What can hang from each mark
K416: K402 K856
K188: K577
K966: K856
K38: K188
K461: K966
K843: K402 K649 K856
K402: K416 K966
K856: K843 K966
K649: K38 K572

Each row was made from one small tree. The marks that hang from a mark follow it in brackets, in the order of their numbers. Every link used is in the known rows. Write each row's tree.
Known rows
K843{K402}: [-45.3  -0.6  -1.4  -2.3  -1.9 -29.3  -6.8   9.5   1.9  28.6  -1.2  -6.1
   2.9  10.1  -3.6   2.0  12.8  13.1   4.0  -3.9  -1.3  -9.1  -0.6  -0.4]
K38{K188{K577}}: [-28.5 -10.9   4.0 -48.0  18.7 -13.5 -20.3   7.1   5.1 -14.7   9.5 -14.2
  -4.8  -0.3   1.6  -8.1  14.1  -2.0  -1.6  -7.6 -22.9 -12.3 -31.7 -19.7]
K416{K402{K966{K856{K843{K649}}}}}: [-34.6   8.2  -6.4  23.3  18.3 -26.8 -23.2   9.8  18.9  22.3   2.1  -4.1
   7.1   3.4  10.6  13.3 -31.0   0.1  12.6   9.0 -14.3  -3.1   1.3  -5.4]
K416{K402{K966} K856}: [-12.2   5.0  18.1  10.6  20.8 -27.8 -12.5   0.1  23.4   6.0   5.6  -1.1
  16.2  -4.5   5.5 -13.6 -43.4  -4.3  10.0  32.6 -23.0  11.3  -7.9  -8.5]
K461{K966}: [-22.9  -2.5 -17.9   3.3   8.7 -14.3 -17.7  -8.1  19.1 -49.1   1.8  -8.2
   9.9   1.5   0.0 -27.5  18.4  11.5   4.3  -2.5  -0.3 -24.0  -3.7   9.8]
K461{K966{K856}}: [-33.8   3.0 -21.8  17.9  13.9   1.2 -22.3  -1.1  22.5 -53.7   6.7  -5.1
  24.1   0.1  -1.3 -11.9   6.1   4.0   3.3  -2.5  -6.7 -26.4   0.0  18.9]
K649{K572}: [-14.0 -10.2 -25.6  -4.4  10.4 -13.5 -10.6 -13.1  17.9  15.4   2.2  -9.8
  14.5  -1.3   6.8   3.9  48.3  -1.8  10.4  -3.1  -1.7  12.0 -13.0   1.5]
K843{K402{K966} K856}: [-42.1  15.9  -8.5  13.2  -6.1 -16.7  -6.3  18.7  22.7  26.9   2.7   4.4
  20.7   3.8 -20.9  -0.8 -34.8  -6.7   3.7  -4.7   1.9  -1.1  21.6  18.8]
K416{K402 K856{K966}}: [-13.9   9.3  26.7  14.3  20.0 -38.3  -6.3  -7.8  21.6  31.2   2.0  -7.4
  26.0  -1.4   8.9 -17.7 -54.5  16.4  14.6  40.2 -30.5   2.3  -7.3  -6.5]
K402{K416{K856{K843{K649}}} K966}: [  7.4   0.5   5.8 -11.0   8.3 -10.5 -13.7 -19.1  25.1 -16.0   3.5  -9.8
  33.3   4.0 -18.7  13.2 -49.9   4.8   1.8  16.0   2.1  10.2   0.7  -7.0]
K402{K416}: [-22.9 -12.8   8.5 -20.4   8.4  -3.3 -13.9 -23.4   4.1   7.4  -1.2 -15.2
  14.2   5.8  -7.7  10.3  -2.6  21.3  -3.9 -14.3   5.6  -0.9  -4.6  -5.4]
K856{K843 K966}: [ -1.3   5.3   1.0 -23.1  12.1 -36.1   7.2  -8.6  18.4  -4.6  -7.4 -19.0
  23.1  10.8   2.9   2.5 -52.2  34.3  17.8  25.9  -6.3  12.5   8.2   0.0]
K416{K402}: [-40.5  -3.8   9.9   6.6  16.5 -26.1 -15.2   0.5   5.1  31.2  -3.5  -8.8
  -5.6   3.1  16.1  -3.9  -4.5  13.4   8.9   0.8 -12.7  -2.3  -6.1  -7.9]
K966{K856{K843}}: [-36.4   0.5   4.0   8.3  21.6  12.8  -9.1  11.9   7.9 -30.9  -2.4 -12.3
  26.5   7.7   1.5  28.5 -38.8  13.1   5.5   4.7  -8.8   0.9   4.5  18.9]
K402{K416 K966{K856{K843}}}: [-11.3  -1.3 -13.7 -20.3  13.3   0.2 -15.2 -14.4  25.5 -23.5   9.5  -5.8
  33.5   2.8 -14.0  31.8 -37.8  -3.4   1.0  -2.2   3.5  17.9   9.2  -4.3]
K856{K843}: [-16.5  -6.8  10.4 -16.0  13.0  -7.5   0.1   3.5   3.7 -29.7 -13.4 -18.8
   8.5  12.2   3.2  11.5 -30.7  26.2   8.4   7.5   3.2  11.0   2.6   7.1]
K856{K843{K402 K649{K38{K188}}}}: [-29.6   5.4   6.6   4.4  -5.3 -49.2 -21.2  17.3  -1.3  -0.9  -9.9 -16.3
  12.6  20.9  -6.0  22.8 -11.5  18.6   9.8  17.0   5.2 -15.1  -5.2   5.9]
K38{K188}: [-19.9  -7.7   1.3 -48.5  16.3 -17.6 -22.5   8.2   4.8   3.2   2.8 -12.4
   5.6   7.8  -3.1  -5.1   6.8   1.8  -4.3  -2.0 -18.3  -7.7 -28.9 -16.6]
K402{K416{K856} K966}: [  4.9  -3.3   3.1 -25.0  10.4 -10.3 -12.4 -23.7  25.4 -16.6  11.3  -5.3
  30.5  -2.5 -17.6   2.0 -33.9  -3.0  -1.5  11.3  -1.3  15.5  -2.0 -11.5]
K402{K416{K856{K843}} K966}: [ 10.9  -3.4   6.6 -27.1  10.2  -8.2  -7.9 -21.9  26.8 -28.7   5.1  -7.8
  33.5   2.4 -17.3  11.1 -49.3   1.7   0.9  16.4   2.8  24.1   1.8  -9.4]
K416{K402{K966{K856}}}: [-34.7   4.5  -8.1   9.3  19.9 -25.8 -20.1   5.3  19.2  18.1   8.1  -0.3
   5.4  -1.4  11.3   4.4 -17.8  -6.1  10.3   6.1 -17.0   5.5   0.1  -8.3]
K649{K38{K188} K572}: [ -2.7  -9.4 -24.7 -39.0   1.3 -60.4 -32.0  -9.9  12.6 -23.2  16.4  -6.4
  24.7  -1.5   1.1   3.5  76.0 -25.7  10.3  17.8  -0.7  21.4 -31.2  -4.5]
K966{K856{K843{K402 K649}}}: [-50.0   9.3   0.0  34.8  11.2  -0.5 -17.0  20.8   6.0   1.7  -5.0 -11.9
  26.2  13.6  -3.3  35.7 -34.9  16.0   6.5   3.7  -7.6 -21.0   5.8  20.6]
K843{K649{K572}}: [-27.8   2.7 -17.6  40.6   5.6 -20.8 -29.9  -1.3   9.0  45.7  -3.8 -16.6
   7.4   5.4   2.5   7.4  31.2  13.1   8.9  -4.5  -3.7 -34.5 -15.6   8.1]

Which tree is each row?
[-14.1   2.7 -14.1  -4.7  11.8  -1.9 -22.1 -12.0  24.1 -11.1   8.0  -7.8
  33.2   4.8 -14.9  33.9 -38.8  -0.2   1.2  -2.6   2.9   3.9   7.6  -2.5] | K402{K416 K966{K856{K843{K649}}}}
[  5.2   6.4  25.7  -7.1  16.9 -20.5   6.8  -6.7  19.6 -20.4  -4.5 -15.9
  37.0   4.5  -3.9  -8.1 -69.5  25.8  12.1  43.7 -16.4  10.4  -1.6   7.3] | K416{K856{K843 K966}}
[-38.5  11.7  -4.8   5.8  -9.8 -10.3  -9.1   3.0  24.8  35.7   3.2   2.9
  30.6   5.6 -28.0  11.6 -37.7  -3.5  -0.8 -12.4   8.6   2.6  22.6  12.4] | K843{K402{K416 K966} K856}
[ -8.7  10.3  22.3  28.7  17.6 -29.4 -14.3   6.9  23.2   5.6  -5.3  -7.6
  20.0   5.1   4.6   3.6 -68.5   6.7  14.3  39.3 -18.0   2.0  -3.7  -3.0] | K416{K402{K966} K856{K843{K649}}}
[-47.0  14.8 -16.5  39.4  -6.7 -30.8 -33.9   6.5  13.4  60.5   5.5  -5.2
  20.8  12.5 -18.2  29.1  -7.9   5.9   1.8  -8.2   0.4 -38.8   3.2  -1.1] | K843{K402{K416 K966{K856}} K649}
[-32.8   2.9 -18.4  13.5   8.3  -0.1 -17.8  -3.0  24.7 -51.3   1.1  -6.0
  33.7   8.0  -6.3   6.9  -7.4   8.9   4.5  -0.7   1.2 -18.6   6.8  16.3] | K461{K966{K856{K843{K402{K416}}}}}
[-41.1   6.3   3.3  30.0  19.1   7.9 -18.5  15.9   5.4 -14.3  -4.9 -15.2
  24.9  10.2  -0.1  31.2 -40.6  17.8   6.0   3.7  -9.2 -19.3   2.7  22.6] | K966{K856{K843{K649}}}
[-35.0   4.9 -20.4  17.3   9.9  -3.6 -16.7   4.7  23.9 -56.3   0.9  -5.4
  28.4   7.1  -2.6   0.7  -6.6   7.9   6.7   3.5  -2.2 -19.7   5.7  19.2] | K461{K966{K856{K843{K402}}}}
[-31.8   4.4  -6.7   6.8  20.5 -24.1 -16.8   6.7  20.1   8.3   4.1  -2.3
   7.8   1.5  11.8  11.7 -29.5  -2.9  12.4   9.6 -14.3  10.9   2.9  -7.5] | K416{K402{K966{K856{K843}}}}
[ -8.1 -11.8 -23.5 -36.7   3.0 -57.3 -30.3 -10.3  13.0 -35.7  21.2  -7.5
  17.6  -6.8   4.5   2.6  81.9 -28.5  11.9  13.9  -3.6  19.2 -32.9  -6.2] | K649{K38{K188{K577}} K572}
[-16.2  -1.0 -17.6 -17.7  13.1  -0.7 -20.5 -16.7  24.1 -10.7  15.5  -3.2
  30.1  -1.1 -14.0  21.8 -22.7  -7.7  -1.7  -7.4  -0.6  10.2   4.8  -6.3] | K402{K416 K966{K856}}
[ -6.0   8.9  31.1  10.7  20.1 -36.5   1.1  -5.3  23.3  13.6  -6.6 -11.5
  31.0   5.0   9.4  -3.8 -77.2  22.7  18.4  48.3 -25.2  13.8  -1.4  -4.4] | K416{K402 K856{K843 K966}}
[-41.9   7.5 -19.6   0.8   2.4 -27.8 -11.6  14.3  16.1  16.7  10.1   2.3
  13.9   5.1  -7.9  10.1  -1.3  -6.4   5.6   1.4  -5.6  -1.3   6.1  -0.9] | K843{K402{K966{K856}}}
[-45.8   3.7   0.6  11.8  14.5   3.5  -8.1  16.9   8.0 -13.7  -2.1  -8.7
  27.0  10.9  -1.5  33.0 -33.9  11.3   6.1   4.4  -7.6  -0.3   7.3  17.2] | K966{K856{K843{K402}}}
[-15.4   9.4  -2.8 -18.6   2.1 -48.4   8.7  -0.8  18.5  20.4  -7.2 -14.1
  24.4  15.6  -1.2   9.0 -44.1  31.8  18.5  25.7  -4.2  10.4  12.1  -2.7] | K856{K843{K402} K966}
[  1.3  11.7  25.9  14.5  13.7 -24.7  -2.2  -2.9  17.7  -2.9  -6.9 -18.6
  35.4   7.7  -5.5  -4.4 -70.9  30.5  12.6  42.7 -17.2  -8.6  -3.0  10.3] | K416{K856{K843{K649} K966}}
[-54.3  19.7  11.1  55.8 -23.1 -39.7 -35.5   8.6   3.6  48.3  -2.0  -7.4
  31.3  12.4 -29.0  19.6 -20.2  11.1   1.1  -4.9  14.5 -40.7  13.0  31.7] | K843{K402{K416} K649{K38} K856}
[-28.0   2.9 -18.3  14.8  14.2   3.2 -17.4   1.2  23.8 -66.9   0.9  -7.8
  27.7   4.4  -0.6  -2.3  -9.8   8.9   6.3   3.8  -2.9 -18.8   4.0  20.8] | K461{K966{K856{K843}}}
[ -3.5   8.9  22.9  -3.4   9.6 -29.3   8.1  -1.7  19.8  -4.1  -4.2 -12.3
  38.6   8.1  -6.8  -3.0 -65.2  23.9  12.9  43.5 -15.1   8.7   1.8   5.9] | K416{K856{K843{K402} K966}}
[ -9.7   3.2  32.6  20.0  14.5  -5.4  -7.0   5.6   7.4 -21.5 -11.3 -18.4
  25.1   8.6  -5.0   1.8 -56.6  24.5   5.8  30.2 -10.2 -11.4  -7.6  15.8] | K416{K856{K843{K649}}}
[ -4.4  -3.7  20.6 -15.0  10.4 -11.3  -7.4 -29.1  15.4   7.7   2.9 -14.6
  36.4   2.5 -12.3   1.2 -37.8  22.1   0.1  13.4  -7.1   2.4  -5.6  -4.1] | K402{K416{K856{K966}}}
[-39.7  18.2  14.3  54.9  -5.2 -27.3 -34.9  14.2   1.4   6.2  -2.4 -12.7
  19.9   3.4 -16.1  -1.7 -25.5  11.9   4.2   3.6   5.0 -40.8   5.7  41.5] | K843{K649{K38} K856}
[-27.6   8.4  -4.8  15.5  -1.1 -32.4 -11.8  15.9   9.6  12.8 -11.2 -13.3
   8.4  18.2  -5.8  21.2 -27.5  19.5  11.3   9.4   5.1 -13.4   6.4   3.9] | K856{K843{K402{K966} K649}}
[-41.9  16.7 -41.0  49.9  -5.2 -37.3 -31.6  13.6  23.5  64.1   8.1  -1.4
  20.7   7.8  -8.0  24.7  28.4 -10.3  11.8  -0.4  -5.2 -30.0  -3.1   3.8] | K843{K402{K966{K856}} K649{K572}}
[-35.7   5.4   6.1  21.2  -1.2 -26.0 -11.0  16.1   0.9  18.8 -16.8 -17.6
   7.3  20.8  -3.4  23.0 -24.1  30.2  10.0   6.7   4.8 -20.0   3.5   8.5] | K856{K843{K402 K649}}
[-19.4   1.5  11.2  12.8   3.4 -34.0 -18.8   7.5  -2.6 -25.9 -11.5 -21.2
   9.1  14.1  -0.3  15.8 -19.8  26.0  11.0  17.2   8.1 -12.7  -1.7  15.3] | K856{K843{K649{K38}}}
[-51.4  27.7  -9.2  59.0 -12.1 -24.5 -25.4  26.4  18.7  62.4  -2.0  -1.5
  18.1   8.7 -24.0   5.5 -37.1   3.0   4.5  -6.5   0.6 -42.2  17.4  24.9] | K843{K402{K966} K649 K856}
[-29.1  26.7   7.5  50.0  -5.1 -46.8 -30.3   6.1  11.3  24.9   2.0 -13.3
  30.4   2.2 -16.1  -8.7 -42.7  18.1  10.6  17.1  -1.8 -39.3  10.2  36.5] | K843{K649{K38} K856{K966}}
[-48.7  21.7 -12.7  66.9 -21.6 -46.9 -33.3  16.1  13.6  53.3   0.4  -3.4
  31.4   7.6 -18.7  15.2  16.4  -3.9  11.3   3.1   9.7 -31.8   7.0  36.0] | K843{K402 K649{K38 K572} K856}
[-47.4  32.7   1.3  57.2 -20.1 -66.0 -27.9  16.4  11.9  57.5   2.0  -6.3
  32.3   9.4 -21.9   0.6 -31.6  14.5  12.3  16.3   1.1 -42.2  15.6  32.3] | K843{K402 K649{K38} K856{K966}}
[-17.2  18.0  -2.3   9.8  -7.4 -75.0 -10.4   2.7  11.9  23.3  -5.3 -16.8
  26.0  17.3  -4.6  12.5 -34.6  31.8  21.3  35.2   0.4 -12.4   8.4   5.4] | K856{K843{K402 K649{K38}} K966}
[-19.6   8.7 -18.9   5.3  16.0  -9.9 -18.4  10.7  21.6 -22.2   7.5  -5.9
  19.2   2.5  -4.7  15.9 -33.9  -4.2   7.8   8.4  -6.9  -1.0   6.1   6.8] | K402{K966{K856{K843{K649}}}}
[  1.5  12.3 -12.6   7.7   1.1 -64.4 -12.6 -10.3  19.8   9.4  -3.6 -20.2
  31.5  10.8   1.7  12.2 -18.7  25.1  24.2  35.3  -0.4  -1.3   1.0   7.0] | K856{K843{K649{K38 K572}} K966}
[-31.9   5.7   7.3  17.3  -7.0 -46.4 -17.0  14.4  -2.3  -3.4 -11.4 -16.3
  10.7  18.9  -4.2  22.4 -12.1  24.0  12.0  16.4  10.3 -14.2   2.6  12.7] | K856{K843{K402 K649{K38}}}
[-13.4  -0.1  -3.7  15.7   1.6 -34.4 -19.2   1.6   5.7 -18.0  -9.7 -19.8
  16.1  12.0   2.0  21.3   3.1  16.7  14.9  17.4   9.4  -3.7  -4.8  14.4] | K856{K843{K649{K38 K572}}}
[ -8.9  13.1   0.6   8.2   8.2 -41.6  -6.2  -2.7  15.6  20.6 -11.1 -23.4
  21.1  14.4   0.5   6.9 -53.7  41.0  18.4  25.5  -7.1 -15.5   5.5   3.4] | K856{K843{K649} K966}
[-24.1   5.2  -2.4   9.8  -3.6 -27.8 -14.0   4.9  10.8  17.9 -11.1 -14.2
  15.1  19.9 -10.7  30.0 -29.8  22.1   8.1   4.5   9.8 -10.2   7.2  -1.0] | K856{K843{K402{K416 K966} K649}}
[-14.6  15.7 -18.1  17.7  -3.5 -55.7  -5.0  -2.1  24.1  53.6  -8.7 -16.5
  29.5  17.4  -1.2  19.1 -23.9  29.4  23.0  25.1  -3.9  -8.9   6.1   0.4] | K856{K843{K402 K649{K572}} K966}
[-12.4   6.5  -0.6 -22.8  -0.1 -44.6   7.0 -12.5  19.7  26.0  -7.3 -15.2
  31.2  16.9  -6.3  18.2 -46.1  33.6  15.4  20.2   0.4  13.8  13.1  -7.2] | K856{K843{K402{K416}} K966}
[-45.5   7.9  -9.9  37.1  10.7  -1.8 -17.4  16.8  11.6   8.6  -3.4 -10.4
  30.6  12.3  -1.4  40.2 -19.0  10.4   9.2   4.4  -7.0 -14.8   3.1  19.7] | K966{K856{K843{K402 K649{K572}}}}
